Every row comes from one small tree of marks. Brackets hold a mark, then the marks that hang from it, in alphabetical order. Every link used is in the known rows. Which tree was each row made from?
Known rows:
{N E {K S {X F}}}: [-1.07  1.59 -0.12  2.57 -1.18  0.91  0.92  1.55  1.01  1.18  0.54 -0.64
  0.66  0.24 -0.65 -0.49 -1.80  5.59  0.18  1.12  1.64  1.39]
{Q {C {E {N K}}}}: [ 1.51  0.44  0.68 -6.57 -0.57 -2.03  0.54 -1.07 -1.91 -0.96 -0.04  0.90
 -0.94  1.32  0.53 -2.53 -0.37 -2.27  1.45 -1.50 -2.15  0.50]
{B K}: [ 1.60  0.83 -2.81  1.08 -1.89 -1.27 -0.58 -0.77 -0.01  0.27 -0.42  1.18
 -1.61  0.44 -0.97  0.78 -0.60  3.06 -0.60 -0.09 -0.87 -0.05]
{N {E C} {K B S X}}: [-3.45  0.07 -0.32  0.59  1.45  0.38  1.67 -0.53  0.44  0.36  0.70 -0.28
  1.19 -4.59 -0.40 -0.16  0.70  2.34  0.15  0.83  1.58 -0.99]
{F {X {K B S}}}: [-2.47 -0.82  0.25  5.61  0.92  2.22 -1.64  1.30 -0.13 -0.30 -0.81  0.17
  1.09  0.63  0.09  2.78  0.73  1.14 -1.54  0.12 -0.47  1.08]
{B {K S}}: [ 0.03  0.82 -2.21  0.12 -0.95 -0.31 -0.14  0.87  0.12  0.27 -0.01  2.18
 -0.89 -1.23 -0.68  1.52 -1.03  5.81 -0.88  0.28  0.10  1.38]
{C E}: [ 0.74 -0.32 -2.25 -1.02 -2.95 -1.66 -0.24 -1.40 -0.84  0.05 -0.51  0.20
 -0.41  2.00  0.36  2.11  0.85  1.28  0.05 -0.42 -1.82 -0.36]
{F {X {K B}}}: [-0.86 -0.74 -0.30  6.29  0.17  1.23 -2.07 -0.24 -0.28 -0.31 -1.30 -0.80
  0.44  2.57 -0.28  2.25  1.22 -1.72 -1.37 -0.21 -1.50 -0.16]
{C {E {N {K S}}}}: [ 0.25 -0.09  1.09 -5.64 -0.44 -2.21 -0.10  1.04 -0.68 -0.25  1.00  1.67
  0.46 -0.01  0.90 -1.11 -0.08 -1.19  0.14 -0.96 -0.47  1.48]
{N K}: [ 0.90  1.03  0.17  0.42 -1.84 -2.36 -0.71 -0.75 -0.04  0.76 -0.06 -0.34
 -1.12  1.26 -0.46  0.39 -0.18 -1.37 -0.30 -0.24 -0.95  0.19]
{Q {C E}}: [ 0.27  0.18 -2.34 -2.85 -2.33 -0.44  0.74 -1.72 -1.96 -0.60 -1.09  0.25
 -1.15  1.37  0.29  1.39 -0.03  2.84  1.15 -0.61 -2.39  0.21]
{Q {C {E {N {K B}}}}}: [ 0.19 -1.64 -0.52 -5.67  1.14 -0.84  1.08 -1.32 -1.89 -1.76 -0.27  1.18
  0.20 -0.57  0.46 -1.26 -0.36 -3.42  0.82 -1.30 -1.71  0.41]
{F {X K}}: [ 0.49  1.58  0.91  5.58 -1.56  0.07 -2.56  0.10 -0.13  0.43 -1.00 -0.94
 -0.69  4.33 -0.19  0.95  1.12 -1.09 -0.75 -0.39 -1.84  0.04]
{E {N {K B S {X F}}}}: [-0.09 -1.50  1.33  1.39  2.50  2.77 -0.10  2.30  0.92 -0.30  0.42 -0.03
  0.95 -0.65  0.28 -0.25 -1.22 -0.96 -0.60  0.76  2.23  1.25]
{C {E {N K}}}: [ 2.02 -0.08  0.53 -4.77 -1.19 -3.18 -0.49 -0.48 -0.77 -0.27  0.53  0.80
 -0.22  1.92  0.50 -1.74  0.44 -4.05  0.36 -1.27 -1.43  0.06]
{X F {K B S}}: [-0.91 -1.05  0.66  5.02  0.73  2.27 -0.02  2.39  1.06  0.35 -0.94 -0.40
  1.80  1.07 -0.05  3.04 -1.04  3.14 -1.29  0.44  0.32  1.96]
{E C N}: [ 2.08  1.50  1.66 -2.98 -0.98 -2.33 -0.20 -1.58  0.06  0.33  0.26 -0.43
  0.40  0.80 -0.10 -1.31  2.95 -3.85 -0.50 -0.82 -1.00 -2.25]
{E C {N {K B}}}: [ 0.41 -0.20  1.81 -2.58  1.41 -2.21  0.23 -1.60  0.14 -0.35  0.40 -0.13
  0.78 -1.49 -0.37 -1.59  1.79 -6.79 -0.57 -0.92 -0.49 -1.60]
{K B S {X F}}: [-1.34 -1.76 -1.46  4.94  0.70  4.41  0.14  1.58  0.72  0.09 -0.55 -0.69
  0.86 -0.64  0.01  3.66 -0.79  4.15 -0.84  1.63  1.92  0.59]
{N {E C} {K S X}}: [-2.10  2.23  0.91 -0.16 -0.25 -0.79  1.15 -0.26  0.51  1.12  0.86 -0.50
 -0.04 -2.74 -0.31 -1.37  0.55  3.21  0.78  0.68  1.23 -0.78]

Which tree is each row?
[-0.50  2.90  0.30 -1.43 -2.22 -4.01  1.32 -2.41  0.28  1.13  0.50 -0.71
  0.40 -0.70 -1.20 -1.89  1.12 -0.49  0.22 -0.52 -1.17 -1.43] | {N {E C} K}
[ 0.66 -0.89  0.03  5.83 -0.09  1.24 -0.49  0.79  1.00  0.28 -1.37 -1.26
  1.14  2.88 -0.40  2.40 -0.57  0.05 -1.07  0.16 -0.72  0.75] | {X F {K B}}
[ 2.07  0.85 -2.36  4.80 -0.96  2.28 -0.77  0.60  0.87  0.34 -0.89 -0.16
 -2.35  1.83 -0.78  0.99 -2.05  4.25  0.08  0.95  0.83  0.34] | {B {K {X F}}}
[ 0.48  0.81 -1.85  4.07 -0.31  3.15 -0.31  2.27  1.01  0.32 -0.39  0.71
 -1.74 -0.15 -0.51  1.55 -2.56  6.91 -0.08  1.29  1.76  1.73] | {B {K S {X F}}}
[ 1.03 -2.29 -0.16 -0.32  1.24  1.55 -0.25  0.57  0.11 -0.94 -0.16 -0.52
  0.23  1.21  0.53 -0.55 -1.08 -3.53  0.56 -0.05  0.49  0.21] | {C {E {N {K B {X F}}}}}
[-0.01  0.15 -2.25  2.21  0.18  1.87 -0.85  1.34  0.33  0.16  0.03  1.48
 -2.02 -1.48  0.05  1.54 -1.12  6.76 -0.03  1.09  1.45  0.71] | {B {K S X}}
[ 1.95 -0.70  0.40 -2.83 -0.18 -0.97 -1.21  0.04 -0.55 -0.41  0.57  0.08
 -1.24  1.73  1.10 -1.79  0.39 -3.03  1.15 -0.46 -0.16 -0.62] | {C {E {N {K X}}}}
[ 0.40 -0.94  1.64 -0.73  2.57  0.07 -0.36 -0.98  0.33 -0.42  0.37 -0.86
 -0.36 -1.78  0.30 -1.54  1.68 -6.15  0.14 -0.09  0.77 -2.37] | {E C {N {K B X}}}
[-1.38  0.64 -0.46  3.30  0.26  0.68  1.66 -1.32  1.05  0.48 -0.21 -1.84
  0.74 -1.30 -1.21 -0.83 -0.15 -0.26  0.37  0.69  0.86 -1.41] | {N {E C} {K B {X F}}}
[ 0.31 -0.75  0.95 -3.73  0.75  0.04 -0.73  1.54 -0.48 -0.30  0.98  0.93
 -0.64 -0.05  1.45 -1.00 -0.12 -0.23  0.95 -0.12  0.85  0.71] | {C {E {N {K S X}}}}
[ 0.04  0.50 -0.24  4.21 -1.07  3.14 -0.33  1.86  0.81  0.83 -0.39 -0.91
 -0.31  1.34  0.12  2.59 -0.82  4.87 -0.21  1.40  1.58  0.98] | {K S {X F}}
[-0.92 -2.38 -0.04 -4.77  1.31 -1.07  0.36  0.69 -0.76 -1.02  0.73  1.91
  1.64 -1.73  0.81  0.07 -0.02 -2.03 -0.47 -0.74 -0.17  1.28] | {C {E {N {K B S}}}}
[ 2.38 -0.11  0.84 -0.80 -0.52  0.33 -0.76  0.77  0.17 -0.19  0.05 -0.66
 -1.01  3.25  0.60 -1.79 -1.07 -2.92  1.12 -0.21  0.13  0.34] | {C {E {N {K {X F}}}}}
[ 0.28 -1.61 -2.22  5.77 -0.01  3.36 -0.42 -0.05  0.72  0.06 -1.05 -1.61
  0.17  1.20 -0.30  3.05 -0.23  1.57 -0.62  1.25  0.95 -0.71] | {K B {X F}}
[-0.56  2.24  0.28  0.63 -1.09 -1.74  0.67 -1.90  0.48  1.06  0.44 -1.39
 -0.80 -0.89 -0.57 -2.01  1.17  0.57  0.94  0.31  0.25 -2.12] | {N {E C} {K X}}
[-1.20 -0.84  2.30 -1.45  3.32  1.08  0.14  0.43  0.35 -0.40  0.80  0.07
  0.42 -3.66  0.66 -0.95  1.21 -3.29 -0.07  0.26  1.75 -1.14] | {E C {N {K B S X}}}
[ 0.78  0.96  2.08 -3.36  0.03 -1.93 -0.52  1.26  0.07  0.40  1.12  1.14
  0.70  0.00  0.22 -1.47  0.16 -1.17 -0.74 -0.44  0.28  1.27] | {E {N {K S}}}
[ 0.54  1.58 -0.83  3.25 -1.86 -0.05  0.33 -0.08  0.97  1.18  0.12 -1.47
 -0.16  2.08 -1.04 -1.28 -1.33  2.61  0.44  0.84  0.65  0.02] | {N E {K {X F}}}
[-1.16 -0.07  2.42 -3.51  2.27 -1.09  0.68  0.00  0.22 -0.33  0.83  0.68
  1.47 -3.44 -0.04 -1.02  1.24 -4.22 -0.85 -0.55  0.49 -0.24] | {E C {N {K B S}}}
[-1.82  0.10 -0.81  1.34  0.67 -0.54  1.06 -2.18  0.41  0.30  0.23 -1.18
  0.39 -2.76 -0.65 -0.79  1.20 -0.35  0.41  0.49  0.53 -2.42] | {N {E C} {K B X}}
[-1.38 -1.50  0.27  2.93  1.21  0.97 -0.48  1.50  0.30  0.21 -0.48  0.36
  1.43 -0.26  0.49  3.03  0.26  3.23 -1.25  0.36  0.02  1.09] | {X {K B S}}
[-1.56 -1.21 -0.15  4.27  1.45  3.40  0.05  1.75  0.87  0.08 -0.33 -0.65
  0.04 -1.14 -0.07  2.20 -2.13  1.72 -0.36  1.31  2.07  1.50] | {N {K B S {X F}}}
[ 0.18 -2.31 -0.70 -3.71  2.24  1.52  0.43 -0.86 -1.68 -1.82 -0.26  0.46
 -0.94 -0.74  1.06 -1.39 -0.44 -2.26  1.49 -0.47 -0.47 -0.39] | {Q {C {E {N {K B X}}}}}
[ 1.76  1.98  3.03 -3.53 -0.37 -3.41 -0.19 -1.25  0.10  0.41  0.61 -0.40
 -0.34  0.23 -0.32 -2.80  1.62 -6.20  0.00 -1.14 -0.88 -1.44] | {E C {N K}}
[-1.86  0.76 -0.66 -0.52 -0.35 -2.76  1.79 -2.63  0.17  0.42  0.25 -0.51
  1.52 -2.62 -1.26 -0.85  1.19 -1.36 -0.38 -0.31 -0.75 -1.70] | {N {E C} {K B}}
[-0.11  0.49  1.31 -7.27  0.21 -1.03  0.97  0.55 -1.84 -0.93  0.42  1.84
 -0.26 -0.53  0.93 -1.95 -0.94  0.24  1.15 -1.16 -1.12  1.95] | {Q {C {E {N {K S}}}}}
[ 1.73 -0.02 -0.70 -5.89 -1.24 -0.94  0.53 -1.26 -1.94 -1.06 -0.33  0.95
 -0.17  1.83  0.64 -0.94  0.74 -0.31  0.86 -1.20 -2.31 -0.30] | {Q {C {E N}}}
